Each row comes from the steps of one walk. Every step used is in the known rows, and no mark comes twice. Write the walk behind each row, first mark first.
Known rows
pused-duta-rizi-naruli-lovad-bedi: [-2.75  1.56  1.28 -1.46 -2.88 -0.28  1.54  1.10 -0.77 -0.86  0.81 -1.37
 -0.61  1.04  1.10 -2.75  3.35 -1.89 -1.66  0.13 -0.69 -2.24  0.74 -0.55
 -0.05  2.09  1.77  1.50 -3.39  2.71 -0.05 -0.04]
rizi-naruli: [-1.79  0.53  0.38 -0.81 -1.37 -0.44  0.70 -1.71  1.83  0.61 -0.31 -0.74
  0.56 -0.55  0.68 -1.39 -0.54 -0.30 -2.16 -0.84 -0.16 -0.25 -0.40  0.89
  0.50 -0.01  1.08 -0.89 -0.62  0.02 -0.05  0.48]
duta-rizi: [ 1.59 -0.87  1.97 -1.86  0.07  0.67  0.56  0.42  0.43  1.28  0.77 -1.67
  0.37  0.45  0.98  0.50  0.85  0.65  0.60 -0.31  0.09 -1.32  1.75 -0.66
 -0.19  0.08 -2.52  1.13 -2.48  0.46  2.20 -0.44]
rizi-zeso: [-0.62  0.14 -0.19 -2.18  1.28  0.64  0.54 -0.86  0.61  0.61 -0.80  0.26
  0.01 -2.13 -0.84 -0.16 -1.34  0.52  1.18  0.50 -0.96  0.96 -0.41 -0.05
 -3.42 -0.23 -1.30 -0.77 -1.26  1.89  1.40  0.20]
lovad-naruli-pused-duta-rizi-bedi-bopibi: [-1.79 -0.03  4.29 -3.68  1.38 -0.49  2.17  0.15  0.78  2.42 -0.17  0.78
  1.93 -0.55 -2.40  0.60  2.73 -1.35 -0.88  0.41 -1.44 -0.61  3.65  0.24
  2.38  2.28 -4.53 -1.19 -3.08 -3.62  1.26  3.67]
pused-duta-rizi: [ 0.97 -0.73  2.02 -1.30 -1.08  0.40  0.28  1.80 -0.36  1.42  0.86 -0.64
  1.33  1.34 -0.27  0.45  1.95  1.07  0.19 -0.25 -1.58 -1.34  1.24 -1.38
 -0.05  1.43 -2.39  1.68 -4.14  2.03  1.78 -0.11]
bopibi-duta: [ 0.18 -0.76 -1.73 -0.25  0.67 -0.49 -0.14  1.49  0.86  1.32  0.26 -1.26
  1.34 -1.12  2.74 -1.52  0.57 -0.25  0.76  0.17  0.70 -1.23 -0.26 -0.91
  0.47 -0.36  2.63  0.23 -0.64 -0.16  0.15 -0.25]
duta-lovad-bedi-bopibi: [-2.00  1.75  1.15 -0.26  1.34 -0.81  2.07  1.36  0.09 -1.66  2.14 -1.64
 -0.11 -1.45 -0.80 -0.33  1.24 -3.61  0.52  0.99 -1.03 -1.22  2.64  0.00
  2.81 -0.87  1.30 -0.95 -1.76 -0.73  0.27  0.62]
lovad-bedi-bopibi: [-2.91  1.46  1.95 -1.31  1.57 -1.10  2.20  0.04  0.36 -0.71  1.88 -0.12
 -0.76 -1.38 -1.25 -1.07  1.66 -3.60  0.06  0.85 -0.60 -0.76  2.18  0.46
  1.71  0.10 -0.26 -0.56 -1.79 -0.32 -0.10  1.39]
rizi-naruli-pused-duta-lovad-zeso: [-0.37 -0.17 -0.40  3.06 -1.70 -1.83 -0.03  1.07  0.32  0.08 -0.49  0.01
  1.24  2.85 -1.31  1.32 -0.12  1.28 -1.70 -0.68 -1.11 -0.74  1.55 -0.82
 -0.56 -1.79  2.76 -1.57 -1.66 -1.78 -0.49  1.08]
duta-rizi-naruli: [-0.71 -0.11  2.07 -2.40 -1.29 -0.26  1.34 -1.28  2.13  1.89  0.29 -2.07
  0.84 -0.35  1.37 -0.87  0.12  0.18 -1.56 -1.02 -0.08 -1.37  1.17  0.30
  0.58  0.05 -1.07  0.11 -2.63  0.49  1.97 -0.14]
naruli-rizi: [-0.51  1.04  1.19 -0.12 -2.01 -0.53 -0.69 -1.72  1.30  2.41 -0.19  2.49
 -0.97  0.13  0.34 -0.05 -0.20  0.72  0.78  0.21 -0.63 -1.47  0.45 -0.04
  1.31  1.83  0.40 -1.48 -1.20 -0.06 -0.97  2.87]
rizi-naruli-pused-duta-lovad-bedi-bopibi-zeso: [-5.29  1.92  0.17  1.08  0.04  0.55  1.08  0.61  0.32  0.76  0.18  2.12
  2.29 -1.09 -3.49  0.46 -0.54 -2.21 -1.23  1.19 -1.94 -1.18  1.26  0.86
  2.88  0.55 -0.20 -1.59 -3.86  0.05 -0.02  1.72]
pused-duta-lovad-naruli: [-2.02  0.69 -0.48  1.37 -1.82 -0.16 -0.21  3.32 -0.81  0.51 -0.59 -0.84
  2.06 -0.31  0.33  1.26 -0.61 -1.19 -0.62 -0.32 -2.30  0.34  2.05 -1.82
  0.60  0.45  1.92 -1.87 -0.72 -1.30 -0.75 -0.79]
bedi-bopibi-duta-lovad: [ 0.10  0.38 -1.37  0.55  1.87 -0.78  0.12  3.58  0.71 -0.65  1.11 -3.06
  1.86 -2.17  2.14 -0.69 -0.09 -1.37  1.72  0.86 -0.26 -2.02  1.67 -0.45
  2.40 -1.92  3.97 -0.83 -1.39 -2.24  0.39 -0.86]
lovad-naruli-pused: [-1.54 -0.89  1.16  1.29 -1.59 -0.47  1.13 -0.86  0.88  1.84 -2.44  1.25
  3.55 -0.08 -0.86  2.19  0.14 -0.08 -0.94  0.25  0.90  1.77  1.69 -0.49
 -0.22  2.31 -1.92 -1.60  1.85 -2.48 -1.19  0.64]
pused-duta-rizi-bedi-bopibi: [-0.73  0.54  3.49 -4.03  2.28 -0.11  1.71  0.48  0.00  1.21  1.07  0.06
  0.26 -0.70 -2.16 -0.65  2.75 -1.29 -0.19  0.39 -2.00 -1.83  2.55  0.55
  2.50  0.88 -3.83 -0.02 -4.13 -2.07  2.00  3.41]
lovad-naruli-bopibi: [-2.34  0.94  0.85  0.62  1.04 -1.49  2.07 -0.34  0.32  2.25 -0.20 -1.94
  1.77  0.13 -1.31  0.34 -0.30 -3.56 -2.68  0.47 -1.33  1.36  2.97  1.86
 -0.94  1.58 -1.48 -2.19 -1.36  0.23 -0.98 -0.85]
duta-lovad: [ 0.99  0.55 -1.39  2.07 -0.94  0.59 -0.37  1.97 -0.69 -1.49  0.23 -2.22
  0.70 -0.15  0.59  0.99 -0.44 -0.42  0.67  0.06 -0.74 -0.84  0.62 -0.42
  1.61 -1.31  2.33 -0.83 -0.14 -0.82  0.00 -1.18]
duta-rizi-zeso: [ 0.94 -0.40  1.33 -3.46  1.47  0.93  1.21 -0.51  0.83  1.68 -0.24 -1.28
  0.45 -1.69 -0.14  0.46 -0.54  0.98  1.88  0.19 -0.92 -0.01  1.09 -0.78
 -3.38 -0.33 -3.38 -0.09 -2.90  2.33  3.00 -0.19]
bedi-bopibi-duta: [-0.80 -0.08  0.11 -1.63  3.15 -1.56  0.74  1.72  1.68  0.98  0.89 -0.85
  1.41 -2.34  1.65 -1.92  0.27 -1.55  1.26  1.13  1.13 -1.35  1.07  0.12
  1.01 -0.83  1.87 -0.31 -1.74 -1.98  0.34  0.54]
bedi-bopibi: [-1.42  0.51  2.04 -2.05  3.19 -1.31  1.05  0.12  1.07 -0.17  1.04  0.34
  0.17 -1.41 -1.10 -0.51 -0.27 -1.76  0.55  1.37  0.10 -0.36  1.58  1.33
  1.17 -0.37 -0.83 -0.53 -1.52 -2.24  0.15  1.12]
rizi-bedi-bopibi: [-1.55  0.96  2.32 -3.42  2.97 -0.40  1.41 -0.59  0.59  0.13  0.63  0.31
 -0.55 -1.49 -1.91 -0.97  1.46 -1.75 -0.58  0.36 -0.75 -0.75  1.86  1.62
  2.57  0.10 -2.29 -1.24 -1.56 -3.34  1.00  3.37]

Which walk is each row?
[-0.02 -1.49  1.34 -0.48 -2.02 -0.41  1.86 -1.54  2.75  2.87 -1.50 -1.45
  3.98  0.06  1.06  0.35  1.27  0.67 -1.26 -0.18  1.52 -0.91  1.02 -0.06
  0.71  1.78 -1.23 -0.13 -1.41 -0.92  0.69  0.53] -> bopibi-duta-rizi-naruli-pused
[-0.74 -1.17  2.09 -1.18 -0.37 -0.95  2.43 -1.36  3.37  2.73 -0.90 -1.47
  4.02 -0.67  0.26 -0.01  1.24  0.01 -0.84  0.44  1.54 -1.25  1.78  0.45
  1.28  1.51 -1.91 -0.34 -2.11 -2.00  0.72  1.21] -> bedi-bopibi-duta-rizi-naruli-pused
[-1.19  0.58  0.91 -2.60  2.09 -1.30  0.98  0.14  1.94  2.48  0.77  0.45
  0.36 -2.23  1.07 -2.31  1.67 -1.13  0.76  0.53  0.00 -2.56  1.86  0.17
  3.07  0.68  0.82 -1.45 -2.32 -2.91  0.29  3.80] -> naruli-rizi-bedi-bopibi-duta
[ 0.35 -0.16 -0.97  0.93  2.74 -2.54 -0.29  2.49  0.86 -0.23  0.89 -1.32
 -0.07  0.65  1.24 -0.26 -0.85 -0.14  0.59  0.00  0.57 -1.81  2.70 -0.31
 -0.51 -4.23  4.12 -1.59 -1.62 -3.46  0.23  0.34] -> bedi-bopibi-duta-lovad-zeso
[-2.60  1.82  1.04  0.26  0.33 -0.90  1.71  2.28 -0.48 -1.57  2.17 -0.74
  0.51 -1.02 -1.42 -0.49  1.79 -3.30  0.11  1.05 -2.18 -1.14  2.38 -0.41
  2.67  0.12  1.46 -0.60 -2.86  0.23 -0.05  0.84] -> pused-duta-lovad-bedi-bopibi
[-0.47 -0.68  0.92 -2.41 -0.83 -0.50  1.59 -0.32  2.54  2.44  0.38 -2.90
  1.68 -0.93  3.13 -1.90  0.58 -0.18 -1.14 -1.08  0.49 -2.24  0.96 -0.49
  0.66 -0.04  0.50  0.20 -2.91  0.32  1.86 -0.26] -> bopibi-duta-rizi-naruli
[-3.75  1.67 -1.34  1.90  1.49  0.28  0.20  0.76 -0.54  2.29 -0.71  0.30
  2.04 -0.77 -2.16  1.20 -2.76 -2.80 -2.00  0.98 -1.84  0.22  2.54  2.11
  0.25  0.01 -0.58 -2.98 -2.51  0.07 -0.26 -0.96] -> duta-lovad-naruli-bopibi-zeso
[-4.89  2.41  0.70 -1.14  1.27  0.62 -0.67  0.93 -0.17  2.71 -0.42  4.18
  0.49 -1.58 -2.99  0.44 -1.15 -1.39 -0.54  0.78 -3.37 -1.43  2.81  0.95
  3.66  0.80 -1.22 -3.30 -3.87 -2.81  0.05  4.00] -> pused-duta-lovad-naruli-rizi-bedi-bopibi-zeso
[ 0.93  0.26 -2.70  2.84  0.23 -0.66  0.44  2.89  0.00  0.28  0.82 -4.49
  2.42 -0.48  1.79 -0.21  0.14 -2.03 -0.01  0.70 -0.87 -1.57  1.67  0.24
  1.49 -0.76  3.40 -0.96 -2.01  0.05 -0.11 -1.66] -> naruli-bopibi-duta-lovad
[-1.93  1.22  0.44  0.67 -0.06 -1.44  2.37 -2.08  1.49  1.80  0.19 -2.64
  1.58  0.50 -1.31 -1.17  0.09 -2.79 -3.66  0.14 -1.32 -0.12  1.11  2.98
  0.34  1.27 -0.43 -1.33 -2.51  1.47 -0.58 -0.27] -> rizi-naruli-bopibi
[ 0.99 -0.87  2.12 -2.99  2.79 -0.78  1.36  1.74  1.70  2.10  1.50 -2.21
  1.46 -1.40  2.40 -0.95  1.06 -0.64  1.43  0.54  0.71 -2.45  2.75 -0.61
  0.69 -0.52 -0.86  0.92 -3.79 -1.17  2.30  0.05] -> bedi-bopibi-duta-rizi
[ 1.56 -0.92  0.81 -3.33  0.25  1.11  1.10  0.36  0.01  2.15  0.33 -1.85
  0.21 -0.27  1.28 -1.08  3.31  0.04 -0.25 -1.36 -0.31 -2.56  1.85 -1.07
  1.99  0.60 -2.32  0.09 -2.40 -0.98  2.62  2.42] -> bopibi-duta-rizi-bedi
[-0.04 -1.18  2.15 -0.08 -2.41 -0.09  1.95 -2.51  2.41  2.29 -1.50 -1.01
  3.32  0.66 -0.33  1.30  0.99  0.94 -1.60 -0.30  1.13 -0.37  0.94  0.26
  0.62  1.98 -2.77 -0.17 -0.94 -0.82  0.50  1.00] -> duta-rizi-naruli-pused
[-1.57  1.15  0.04  0.41 -2.38 -0.87 -0.63  1.03  1.60  3.02 -0.55  0.75
  0.73 -1.48  2.52  0.30 -0.98 -0.29  1.00 -0.04 -0.94 -1.66  2.71 -1.55
  1.87  1.37  3.13 -3.34 -0.71 -1.97 -1.39  1.53] -> bopibi-duta-lovad-naruli-rizi
[-0.51 -0.55  0.41  2.12 -2.52  0.08  0.08  0.59 -0.47  1.10 -1.19  1.84
  3.17  1.96 -2.36  1.56  1.57  1.06 -0.87  0.51 -1.25  0.49 -0.66 -0.93
  0.33  3.13 -1.33  0.64 -1.50  0.99 -0.92  1.26] -> naruli-pused-duta
[-1.65  1.54  0.94 -1.04 -3.23  0.49 -0.12  0.13 -0.37  2.77 -0.90  1.81
 -0.24  0.11 -0.70  0.21  1.87 -0.16 -1.22 -1.10 -3.33 -1.44  2.27 -1.27
  3.51  2.64 -0.17 -3.39 -1.66 -2.13 -0.48  4.60] -> pused-duta-lovad-naruli-rizi-bedi
[ 0.36  0.34 -1.28  0.10  1.48 -0.23  0.26  3.00  0.51 -0.41  0.96 -2.78
  1.31 -2.06  1.56 -0.91  1.14 -1.53  1.11  0.29 -0.55 -2.31  1.87 -0.42
  3.40 -1.67  3.11 -1.55 -1.50 -2.95  0.72  0.87] -> rizi-bedi-bopibi-duta-lovad
[-1.99  1.35  0.22 -2.21 -0.44 -0.83 -0.63  0.35  0.23 -1.24 -1.17 -0.94
 -0.46  0.11  1.86 -3.13  0.19 -0.20 -1.62  0.82  1.18 -1.37 -0.69  1.79
 -0.99  0.71  2.64  0.34 -1.00 -1.08 -0.96 -0.56] -> rizi-naruli-lovad
[-3.22  1.98  0.22 -0.92 -2.17 -0.57  1.37  0.13 -0.49 -1.73  0.22 -1.24
 -1.54  0.11  1.40 -2.94  2.37 -2.48 -1.87  0.15  0.56 -1.72  0.15  0.39
 -0.03  1.23  2.84  0.32 -0.92  1.47 -0.89 -0.03] -> rizi-naruli-lovad-bedi
[-1.36 -0.44  0.62  0.37 -0.52 -0.44  1.61  0.90  1.17  1.55 -1.89 -0.78
  4.28 -1.42 -0.25  1.48  1.26 -1.29 -0.50  0.33  0.46  0.21  3.31 -0.52
  2.39  1.38 -0.28 -2.84  0.40 -4.91 -0.54  1.91] -> rizi-bedi-bopibi-duta-lovad-naruli-pused
[ 1.19 -1.31  2.33 -0.24 -2.00  0.36  0.91  1.12  0.06  2.12 -0.07 -0.08
  2.97  1.93 -1.26  1.85  2.32  1.60  0.04  0.21 -0.92 -0.88  1.36 -1.35
  0.11  2.65 -3.82  1.67 -3.38  1.19  1.23  0.55] -> naruli-pused-duta-rizi
[-3.76  1.37  0.25  0.49  0.56  0.34  0.75 -0.56  0.36  3.42  0.24  0.54
  2.21  0.57 -2.78 -0.04 -1.20 -1.69 -3.28  0.60 -2.63 -1.17  1.27  2.57
  0.42  1.28 -2.64 -0.87 -5.73  2.67  1.08  0.23] -> pused-duta-rizi-naruli-bopibi-zeso
[ 0.28 -0.71  1.14 -4.78  3.46 -0.01  1.68  0.58  1.85  2.35  0.44 -1.78
  1.39 -3.38  0.82 -0.93 -0.37  0.02  2.45  0.86 -0.14 -0.94  1.90 -0.89
 -2.47 -0.60 -2.10 -0.31 -4.22  0.93  3.35  0.09] -> bedi-bopibi-duta-rizi-zeso
[-2.15  1.50  1.17 -0.42 -0.67 -1.56 -0.03  0.99  2.04  3.12 -0.16  0.94
  0.97 -2.14  2.02 -0.13 -1.03 -1.19  1.23  0.54 -1.01 -1.72  3.46 -0.82
  2.41  0.89  2.98 -3.50 -1.61 -3.20 -1.10  1.91] -> bedi-bopibi-duta-lovad-naruli-rizi
[-1.86  0.36  0.19 -0.98  2.04 -1.48  1.86  1.69  1.24  0.60  1.75 -1.20
  0.85 -2.25  1.88 -2.32  1.49 -2.97  0.94  0.77  0.62 -1.76  1.56 -0.80
  1.59 -0.26  2.54 -0.10 -2.09 -0.36  0.10  0.84] -> lovad-bedi-bopibi-duta
[-0.20  0.99  1.31 -1.71 -2.09  0.63  0.05 -2.32  0.42  2.20 -0.48  2.21
 -1.81  0.27 -0.79 -0.72  2.16  0.41 -0.70 -0.86 -1.58 -1.74  0.68  0.25
  3.21  2.17 -1.60 -2.24 -1.02 -1.40 -0.02  4.99] -> naruli-rizi-bedi
[-0.78  0.37  1.22 -5.04  2.90 -0.18  1.60  1.28  1.05  1.04  0.81 -2.12
  0.03 -2.96  1.65 -2.33  1.10 -1.07  2.27  1.31  0.12 -1.73  1.82 -0.71
 -2.85  0.05 -1.03  0.39 -4.60  1.51  2.72 -0.26] -> naruli-lovad-bedi-bopibi-duta-rizi-zeso
[-1.36  0.20 -1.22  0.29  0.65 -1.87  1.84 -0.06  1.98  2.67  0.52 -3.26
  2.51 -0.75  1.58 -2.47  0.32 -2.57 -2.06  0.14 -0.01 -1.12  0.68  1.49
  0.22  0.66  2.05 -0.84 -2.66  1.17 -0.34 -0.52] -> rizi-naruli-bopibi-duta
[-4.25  2.26  0.84 -1.66  1.97  0.61 -0.40  0.01  0.41  2.73 -0.55  3.50
  0.09 -2.20 -2.08  0.31 -1.75 -1.81 -0.12  0.78 -1.97 -1.42  3.05  1.41
  3.37 -0.12 -1.13 -3.83 -2.77 -3.56  0.37  3.58] -> duta-lovad-naruli-rizi-bedi-bopibi-zeso
[-1.93  0.23  1.87 -3.11  0.12 -1.26  2.59 -0.30  2.88  2.06  1.66 -3.19
  1.32 -1.79  2.52 -2.45  1.48 -2.21 -1.09 -0.65  0.16 -2.68  2.15 -0.29
  1.43  0.08  0.69  0.04 -3.75  0.42  1.85  0.67] -> lovad-bedi-bopibi-duta-rizi-naruli
[-1.57  1.26  1.69 -2.27 -1.95  0.21  0.34 -1.99  0.41  3.25 -1.14  2.22
 -0.94 -0.40 -0.31 -0.32  1.55 -0.34 -1.23 -1.18 -1.63 -1.04  2.26 -0.36
  2.80  2.57 -1.47 -3.22 -0.48 -2.36 -0.30  4.93] -> lovad-naruli-rizi-bedi
[-0.02  1.11 -0.64 -0.29  0.39 -0.42  0.07  2.17  0.86  0.87  0.74 -1.69
  0.88 -1.94  1.72 -0.96  1.01 -1.11  1.42  0.44 -0.95 -3.23  2.22 -0.27
  4.12 -0.63  3.03 -2.25 -1.97 -3.09  0.19  2.19] -> naruli-rizi-bedi-bopibi-duta-lovad
[-1.85  0.79 -0.18 -1.27  1.04 -0.62  0.66  2.78  0.51  1.14 -0.26 -2.27
  1.92 -2.42  1.79 -0.10  0.03 -2.57 -0.13 -0.13 -0.88 -0.76  3.70 -1.06
  2.36 -0.80  2.43 -3.03 -0.53 -4.29  0.09  0.77] -> rizi-bedi-bopibi-duta-lovad-naruli
[-0.71 -0.74  0.19  2.54 -2.24 -0.03  0.87  0.49  0.52  1.18 -2.31 -0.08
  3.94  0.06 -0.49  3.02 -0.22 -0.32 -0.46  0.03  0.41  1.14  2.31 -0.93
  0.70  1.34 -0.31 -2.26  1.56 -2.96 -1.35 -0.16] -> duta-lovad-naruli-pused
[-2.28  0.88  0.07 -2.04  2.39 -1.65  1.22  2.37  0.65 -0.44  1.27 -1.28
 -0.05 -2.25  2.35 -3.36  1.74 -2.82  1.04  1.50  1.41 -2.30  1.56 -0.06
  1.06 -0.05  3.28  0.37 -2.15 -0.88 -0.33  0.34] -> naruli-lovad-bedi-bopibi-duta
[-4.44  1.41 -0.54  1.16  2.14 -0.10  0.31 -0.16 -0.23  3.11 -0.86  1.43
  1.49 -0.45 -2.49  0.82 -2.50 -2.76 -2.20  0.85 -1.53  0.70  2.11  2.40
 -0.46  0.77 -1.96 -2.38 -2.49  0.52 -0.29 -0.24] -> lovad-naruli-bopibi-zeso
